Each row was made from one walk, in order. Every step used is in the known rows, and no mark comes twice. Write each row's walk.
Known rows:
ligaz lisor fufev tinak pirar: [  3  -4   5 -20   7 -10  -8  -4  -4  -3   2 -16 -13  -8   0   5  10  16
   5  -6  23  12   6  15  -6   6   4  -4  10   1  11 -15   2   1  -2  10
   6 -11  14  13   4   7   2   2  13  14 -11  22  -1   3 -16]
nupal fufev lisor ligaz tinak pirar gasagu laka: [  7   3   6 -20  13 -13  -5   3   5  16   7  -5  -6   4  17  15  22  28
  -3  -1  14  26 -12   9   1  10   7 -14   3 -12  21  -3   2   9 -15  16
  -3   0   2  21 -18   0  -3   4  11   5 -19  25  10  19 -13]
tinak roke lisor pirar gasagu laka zesel: [  0  14  -5 -11  -3 -14 -14   0   8  16   2  -6  -4  -1   2   5  -1   7
  -2  -6   0  14 -10   1 -28  -1  15  -2  12  -6  11  -9  14 -10   3   6
   6 -17   8   3 -19  -6  -7  -4  -1  12 -25  -3   3   7  -3]
gasagu pirar lisor: [ 5  5  9 -4 12 -2 -4  7 -3  5 -6 -9 -3 -1  8 -2 -4  1  3  4 -2  2 -5  6
  2  8 12  4  3 -2  7 -6  7 -6 -9  0 -4  2  8 -2 -3 -2  0  2  7 13 -9  1
  4 12 -2]
nupal fufev lisor pirar: [ -1   0  -3  -8   8 -14   3  -1   1   8  -1 -10  -1   7   0   4   5   2
  -8   4  15  11  -9   1   5   7  -5  -5   0  -6  15   5  -1   1  -4   7
  12  -3   4  22  -7   6  11   2   7  11   2   8  22   7  -6]
fufev tinak ligaz lisor pirar gasagu laka zesel: [  3  17  -9  -6   7  -9 -16  -2   8   5   9 -11 -10  -1   6  -6   1  23
   2  -6  12  32   0  15 -10   0   5  -7  16 -14  21 -18  20  -4 -10   6
  -7  -7   9   8 -12  -4 -13   0  -7  10 -34  18  -7  12 -18]
gasagu pirar lisor fufev: [  3  10   9  -5  19   1  -3  11  -4   6  -7 -11  -1   1  11   8   0   5
   8  -4   5  -2  -7  12  -3   4  14   4   8  -2   4  -5  -1  -7  -3   8
  -4  -3   9   7  -4  -2   3   1  15  24 -11   2  17   9  -1]
lisor fufev tinak: [ -4   4  -1   0  11  -2  -3   2  -1  -4   2 -12   1   1   4   7   2   9
  14  -5  11   9   6  10  -6   3   6  -6   8   0   2  -2 -14  -3   3   7
   2 -10   0  16   0   3  13  -1  16  20 -10   9  13   2  -7]
nupal fufev tinak ligaz lisor pirar gasagu: [ -4   7  -5 -19  12  -6 -10   3   7  -4   8  -1   6   5   3  -5   9  18
 -11   3  23  28  -4  17  -1  18  -6  -3   8  -8  28 -11   5   1  -9   7
 -10  -3  14  14 -11   2  -5  -1  -2   8 -17  40   8  11 -23]
pirar gasagu laka: [  2   9   5   2   1   5  -5   8   5   9   6   5   7  -4  12   4   5  12
   1  -6  -5   9  -3   3  -5  -1   5  -5   8 -12   3 -10   4  -6  -2   0
  -7   0   1   2  -9 -13  -9   2  -2   1 -20  -7   3  13   6]
nupal fufev tinak roke lisor pirar: [ -8   0   0 -14   6 -14  -5   2   0  -3   3  -9   2   5  -2   9  -1   4
  -2   3  17  18  -5   8 -15  15   8  -2   1   7  19   4  -4  -7   3  13
  10 -16  12  11 -10  13  22  -3  14  20  -1  21  15   0 -17]
gasagu pirar tinak roke lisor fufev nupal: [ -7  -7  11  -8  12  -8  -7  12 -13  15 -12 -10  -5   8  17   9  -3   3
   7   1   3   9 -10  21 -14   5  26  -1   9   7   6   2 -18 -16   7  19
  -4 -18  10  19  -2   5  17  -1  28  32 -29  11  15   2 -12]
tinak roke lisor pirar gasagu laka: [ -1  10   5 -11  -3  -7 -11   8   3  12   3   0   5   2   4  13   3  12
   0  -6  -1  13 -11   1 -24   3  13   2  13  -4   9  -7   5 -13   1   4
   2 -15  15  -1 -18  -6  -6  -5   4   6 -22  -3   7   9   0]
tinak ligaz lisor pirar gasagu laka zesel: [  6  17  -7  -8   2  -4 -14   0   5  12   4  -2  -7   2   6  -5   5  15
  -5  -5   8  21  -5   9 -11  -5   0  -2  13 -13  16 -16  24  -1 -10   5
  -8  -3  10   4 -14  -6 -25   2 -14   1 -28  10  -8   8 -10]
laka gasagu pirar tinak: [  5  -9   6   9  13 -10 -13  -1  -8   6  -7  -6  -8  -6   6  -5   1   2
  -1   2  -3   7  -4   8   2   6  14   1   9  -5  -4  -2   7   6 -11  -5
  -4   5  -1   5  -1  -7  -6  12  12   7 -20   0   5   5 -14]
fufev lisor ligaz: [ -3   1  -2 -12   3 -15   0   0  -1   6   0 -15  -6  17  -2   7  -2  10
  -1   2   3   9  -3  -6  -4  -3  -2  -2   6  -4   4  11  -5   5 -12   4
   4  -2   0  16  -3   5   3  -5  11   4  -2   8   9   1  -2]
gasagu pirar tinak fufev: [  3  -2  13   0  19   2  -5   2 -10   2   1  -1 -11   4  13   0   2   7
   3  -2  -2  -2 -13  20  -1   8   9   1   4   1  -1  -9  -2  -6  -5  11
 -10  -3   3  -3   2   9  -3   5  17  11 -29  11   6   7 -10]
tinak pirar lisor: [  4   0   5 -16   3  -7  -3   1   3   2   0  -4  -6  -6  -1  -4   7  13
  -3   2   2  -1   0   2  -7  13   2   3   5   8  14  -4   8  -4  -3   0
   1  -3  14  -4  -5   0  -4  -7   0   6   0  12  -2   7  -4]
laka gasagu: [ 1 -9 -7 -2  1 -7 -5 -1 -3 -3 -2 -4 -3 -4 -1 -3  6  5 -7  0 -1  4  2 -5
 -4  0 -1  3  8 -2 -4  3  9 14 -5 -9  5  3  4  7  0 -8 -5  6 -3 -2  2  2
  2  0 -6]
nupal fufev tinak ligaz lisor pirar: [ -2   3  -2 -13  13  -4  -5   2   0  -7   5  -5  -2   6  -1  -1   7  12
  -4   3  23  23  -1  14   4  10  -7   0   1  -1  24  -3   5   2  -9  12
  -4  -2  13  13  -5  12   3   2   1   9  -4  35   5   2 -23]
nupal fufev tinak pirar lisor: [  0  -1   6 -21  16  -9  -2   2   6  -5  10  -7  -3  -7   5  -4   8  18
  -2   4  15  13   4  12  -2  23   2  -4   3   6  26  -2   2  -5  -3  11
   2  -5  10  11  -5   6  14  -3   7  20   1  32   7  13 -15]
roke lisor ligaz tinak pirar: [  3   1   5 -22  -1 -18  -6  -9   0   7  -9 -10 -12   3  -2  12   8   8
   4   3   7  10  -8  -4  -9   6  11   7  -7  10  10   1   4  12  -9   3
   3  -5  10   4  -5   8  -5  -1  17   3   0  19  -5  -7 -19]
ligaz lisor: [  4  -4   3 -11  -1  -2  -5   0  -2   0  -3  -1  -4   2   1  -4  -2  -2
  -4  -1   7   8   6   6   5  -3   1   1   7  -7   6  -9  10   4  -4   4
   0   2  10   3   6   3  -4   6  -2  -3  -2   5  -7   0  -4]
ligaz lisor pirar: [  2   3  -2  -6  -3 -10  -6  -2  -5   1  -7  -8  -5   4  -7  -1   0  -1
   0   3  15   7  -3   4   0  -1   0   5   3  -6   9 -10  12   3  -3   0
   7   2  12   3   1   1  -9   2  -1  -4  -2   1   1   0  -9]
tinak pirar lisor fufev: [  1   2   5 -21  13  -3  -2   4   1   3   0  -6  -6  -1   4   7  11  16
   3  -4   7  -4  -2   9 -11  11   2   2   9   8  11  -4   0  -5   2   6
   3  -8  13   5  -4  -1   0  -9   9  17  -3  13   9   4  -3]
nupal fufev tinak roke lisor pirar gasagu: [-10   4  -1 -21   7 -15  -8   2   6   0   4  -4   8   3   0   4   3  11
  -7   2  15  21  -8  10 -18  23   9  -1   6  -1  23  -1  -3  -8   4   8
   6 -19  14  13 -15   5  15  -6  10  19 -12  28  20   8 -17]
pirar lisor fufev: [ -1   7   2 -14  14   2  -2  11   0   3  -2  -2   5   9   7   4   2   8
   7  -4   1   0   2   9  -7   3   7   3  12   0   8  -1  -6  -5   3   6
  -2  -3   8  12  -1  -3   3  -6   9  21  -1   7  14   2   1]

Which walk is each row?
[  0 -10  -2  -8   9 -23 -11  -3  -6  11  -3  -8  -8  16  -5   0  -3   8
   1   1   5  11  -5  11 -12  10  10  -7  18   1   8   4  -8  -7   0   8
   7 -10   9   6  -7   2   7 -12  13  10 -18  11  11   6 -10] | fufev lisor pirar tinak roke
[-14  -3  -3  -9   4   2   7  13  -7  -5   3  -3  -6  12  13   0   7  14
  -4   3   4   3  -5   9  -3   3  -7  -2   1   3   8   1  -6  -7   7   9
  -4  -6   6  14   4   3  11  -4   3   6 -11  18   6   7  -4] | tinak fufev nupal
[  2  -5   3 -12   9  -7   6   0   2   5   3  -4   1   5   4   0   3   2
 -11   3   7  10   2   5   8   7  -5  -7   4  -7  12   5  -2   5  -4  11
   3  -1   1  22  -1   9  15   8   5  12   1  13  15   6  -1] | nupal fufev lisor
[  5 -10   9   4  12  -3 -12   3 -10   6  -2   0  -6   1   7   3  -4  -1
   4   1  -1   0 -10  16  -5   8  16  -5   7   4  -2  -1  -5  -7  -1  13
  -5  -4   1 -11  -7   3   0  -2  10   8 -24   5   0   7  -7] | gasagu pirar tinak roke
[  5   2  12   6  15   3  -8   0  -5   7  -2   3  -6   0   7  -2   1   4
   0   0  -8   2 -10  15   1   6   8   2   2   6   1  -1  -2  -4 -13   8
 -19   2   2  -6  -4   3 -11   3   9   9 -24  11  -4   2 -13] | gasagu pirar tinak ligaz
[ -3   1   0 -15  -6 -12  -6   0  -3   4  -5  -7   0   7  -8  10  -3   0
  -3   0   4   3  -7  -3 -20   4   9   8   4   8   8   3   2  -5   5   4
  11 -15  15  -3  -8   6   3  -9   6   7   0   3   4  -4  -6] | tinak roke lisor pirar
[  6  14   0 -16   0 -19 -14  -8   9  18   0 -10 -15  -4  12   9   9  17
   2  -4   3  21  -8   2 -16   3  20  -4   2  -5  15 -11  15   9  -9   7
  -2  -9   4   8 -17  -2 -15   2   9   8 -25  12  -9   3 -17] | roke lisor ligaz tinak pirar gasagu laka zesel
[ -5   9  -3 -15  11  -5  -6  13   2   0   2  -6  -1  17   4   2  -3  10
   5   3   0   2  -5  -3  -8   1   3   5   5   1  10   7  -1  -1  -7   3
  -1   2   3   8  -7  -3  -3 -11   6   9   3  11   6   1   0] | pirar lisor ligaz
[ -4  10   1 -18  21   5  -5   8   5  -4   6  -7   2  11   8   2   4  22
   9  -6   2  14   8  16 -10   9   3   1  15   6  15   1 -12  -8  -5   8
 -11 -11  14  10  -2   1   7 -11  13  30 -10  31   8   5 -10] | pirar lisor fufev tinak ligaz
[ -3  -4   5 -18   7 -11 -14   4  -4   6  -2  -1  -3  21   1   8  -8   3
   4   2  -6   7  -6   4 -21   2  16   6   9   9   6  11 -11  -4  -3  13
  -4 -10   3   4  -7  10   3 -10  20  11 -12  15   0  -9  -9] | pirar tinak roke lisor ligaz
[ -4   2  -2 -11  13  -2  -4   4  -5  -5   1   0  -6  22   9  12  11  14
   8  -1   9   8 -11  10  -2   2   1   0  -4   1   4   2  -4  12  -4  11
  -6   2   1   3  -3   9  -3  -3  12  -1  -8  26   0  -3 -14] | lisor ligaz tinak fufev
[ -7   3  -3 -19  -5 -14 -10   1   3   8  -6  -2   7   5  -5   7   0   7
  -8  -1   3   6 -10   0 -25  13  10   7  10   1  12  -4   2  -7   6  -2
   5 -17  17   0 -14  -2  -3 -11   2   6 -13  10   8   2  -6] | tinak roke lisor pirar gasagu
[  2   0   3 -15   4   2  -4   4  -4   2  -5  -4  -1   7   5   5   3   0
   2  -7  13   6   3  11  -1  -7   3   4  11  -6   4 -10   0   5   2   9
   0  -1   9  14   6   6  -3   5   5   9  -4   6   4  -3  -3] | ligaz lisor fufev
[  4   5   8  -2   3  -6 -10  -1   6   3  13  -6  -5 -19  10   2  10  29
   1  -7   7  16   0   6  -8  11   7 -12   8  -4   9 -14   3  -9  -6   2
  -3  -9   5   1 -12  -9  -2   1   5   5 -26   8  -2  21  -6] | fufev tinak pirar gasagu laka
[  3  -4   0 -28  13 -22  -4  -3   5  11   1  -7  -5   8   9   8  20  22
 -10   6  19  19 -11   8   0  21   3 -12   1  -7  23   0  -2  16 -11  11
   0  -3   4  22 -17   3  -1  -2  10   5 -10  38  12  12 -18] | nupal fufev lisor ligaz tinak pirar gasagu
[ -1  17   6  -6  -4  -7  -8   4   6  15  -4  -3   5  -3   4   8   1  10
   1  -5  -3  13  -9  -3 -14   2  12   6   7  -9  11 -11   8 -10  -4  -4
   1 -10  12   9 -12  -7 -10   4   7   6 -20 -11  11   8  -3] | roke lisor pirar gasagu laka
[  2 -11  -2 -22  16 -14  -4   4  -1   3   2  -6  -3  24   8  17   9   9
  -2   4  15  21  -6  10   1   8   6 -10   3  -2  15  16 -10  12  -5  22
   2  -2   2  15 -16  11  17  -4  12   8  -2  33  10   4 -12] | nupal fufev lisor ligaz tinak roke
[  0   2   2 -10  20 -11  -4  -1   0  11   1   3  -3  13   2  -5   7  10
  -7   4   5  17  -8  16   1  13  -3  -3   8   2  19   7  -9  -2 -10  14
  -6  -3   4  19  -8   8   2  -3  10  16 -12  25  17   4 -16] | nupal fufev lisor pirar tinak ligaz
[ -1   5   3 -13   1 -13  -5  -3   1   7 -10  -8  -2  14   2  10  -1   2
   8   2   1  14  -4  -2  -4   0  15   7  -5   1   8   4  -2  12  -7   4
  -2  -1   3   9  -3   6  -1   2  17   6   0  12  -3 -11 -16] | roke lisor ligaz tinak
[  1  -7  10 -13   4  -7 -10  -2  -3   7  -3   5   0   7   2  -1  -8  -1
   0  -1  -9   6   2  10 -17   7  18   4  12   7   5   2  -8  -6   3  12
  -4 -12  10  -2  -1   7   6  -6  14  12 -14  11  -3  -5  -9] | pirar tinak roke lisor
[  0  18 -12   6   2 -10 -10   1   6  13   4  -6  -4  -5   5  -2   3   9
   2  -5   8  13 -12   4 -11  -2   7  -9   8 -13   7 -10  15  -7  -1  -2
   5  -4  -4   7 -17 -12 -13  -1  -6   3 -24 -10   7  11  -3] | lisor pirar gasagu laka zesel
[  0  -2   2 -12  14  -8 -10   1  -9   1   1   1 -11  16   3  -6   5  10
   0  -2  13   7  -7  21  -4   5   0   5  11  -3  11 -15   4  -1   0  12
  -3  -2  13   6   5   8  -9   0  10   2 -22  18   3   1 -18] | ligaz lisor pirar tinak fufev
[  0   3  -5  -2   7  -7  -7   1  -1   2  -3  -3  -3  14   3   9   4   5
  12   2   8   9  -5   2   1  -1  10  -2  -5   0   3   6  -5  13  -6   5
  -3   5  -4   3  -6   1  -3  -2  10  -2  -1  12  -3  -4 -11] | lisor ligaz tinak
[ -4   0  -1 -17  12 -13   2   4   0   3   5  -9  -2  17   5  10   5   5
  -6   5  11  12  -8   0   2   1  -6  -5   0  -7  13  12  -7   7 -11  12
   4   0  -5  27  -6  10  12   1  12  11   5  18  18   3  -2] | nupal fufev lisor ligaz
[-17   2   2 -11   9 -12  -3   7  -8   9  -8  -4  -8  17   8  -7   0  12
   1   5   2   9 -12  14 -11   8   9   5   5   9  16  -3  -9 -14   7  10
   0 -15  13  23   4   6   8  -3  20  18 -22  17  14   0 -19] | roke lisor pirar tinak fufev nupal
[  2  -1   3 -12   5   0  -6  -3   2  -7   5  -6  -4   2   2  -6  -2  14
  -1  -1   6  20  10  12   0   4  -2   1   9   1  14  -7   4   3 -11   7
 -10  -3  14   2   5   8  -1   1   1   6 -10  27 -13   1 -17] | fufev tinak ligaz lisor
[ -2   3  -1  -2   6   3  -3  -2   5  -8   8  -4  -2   1   1  -1   1  16
   2  -1  -1  13   7   7  -2   6  -3  -1   2   6   8   2  -4  -1  -6   4
 -11  -6   4  -1  -1   4   4  -6   4   9  -8  23  -6   2 -11] | fufev tinak ligaz
[  5  -8   1   6   4  -8  -4  -1  -6   1  -5 -13  -8 -10   3   4   5   1
  -6   1   1   3  -6  -3   1   2   5   2   4  -3  -7  -1  14  10 -11  -9
   1   4   3   3  -3  -7  -5  13   3   2  -7  -3   4   6  -8] | laka gasagu pirar
[  5  -1  11  10  13  -4  -7  -2  -8   9  -6  -3  -6  -3   8  -4  -4  -3
   6   2  -1   1  -9  13   5   6  15  -1   0  -2  -2  -5  -1  -5  -6   4
  -7   3  -3  -1  -1   1  -4   6  15   8 -21  -2   5   6  -9] | gasagu pirar tinak
[  4  -4   2  -4  13  -8  -8   5  -4   2  -7 -12  -5  -5   7  -3   1   6
  -5   3  -2   4  -2  -1  -2   8   9   7  12  -4   5  -2  16   7 -11  -8
   0   5  11   5  -4 -10  -4   8   4  10  -6   4   6  11  -7] | laka gasagu pirar lisor
[  0   4   3 -27  -1 -20 -10  -7   5  10  -7  -6  -4   2   3   9  10  17
  -4   1   5  12 -10   0 -13  16  15   4  -1   3  16  -7   2  12  -7  -2
  -3  -7  13   6 -11   2 -13  -4  14   2 -11  25  -4  -1 -19] | roke lisor ligaz tinak pirar gasagu
[ -2   1   6 -12  24  -2 -10  13  -7  -3   1 -19  -2   5  10  14  -1  15
  14  -5  12   9  -2  19 -13  12  20  -4  15   3   9  -2  -9 -12   0  17
   0 -15  12   3  -9   2  17  -9  19  32 -20  20  14  15  -8] | gasagu pirar lisor fufev tinak roke
[  4  -6  16  -7   8  -9 -10   0  -8  10  -8  -3  -6   0   6   4  -9  -5
   0   2  -7   4  -7  13 -13   8  25   5   8   5   2  -3  -3  -8  -3  13
  -5 -11   9  -6  -4   9   4   2  19  15 -23   5   0   1 -10] | gasagu pirar tinak roke lisor
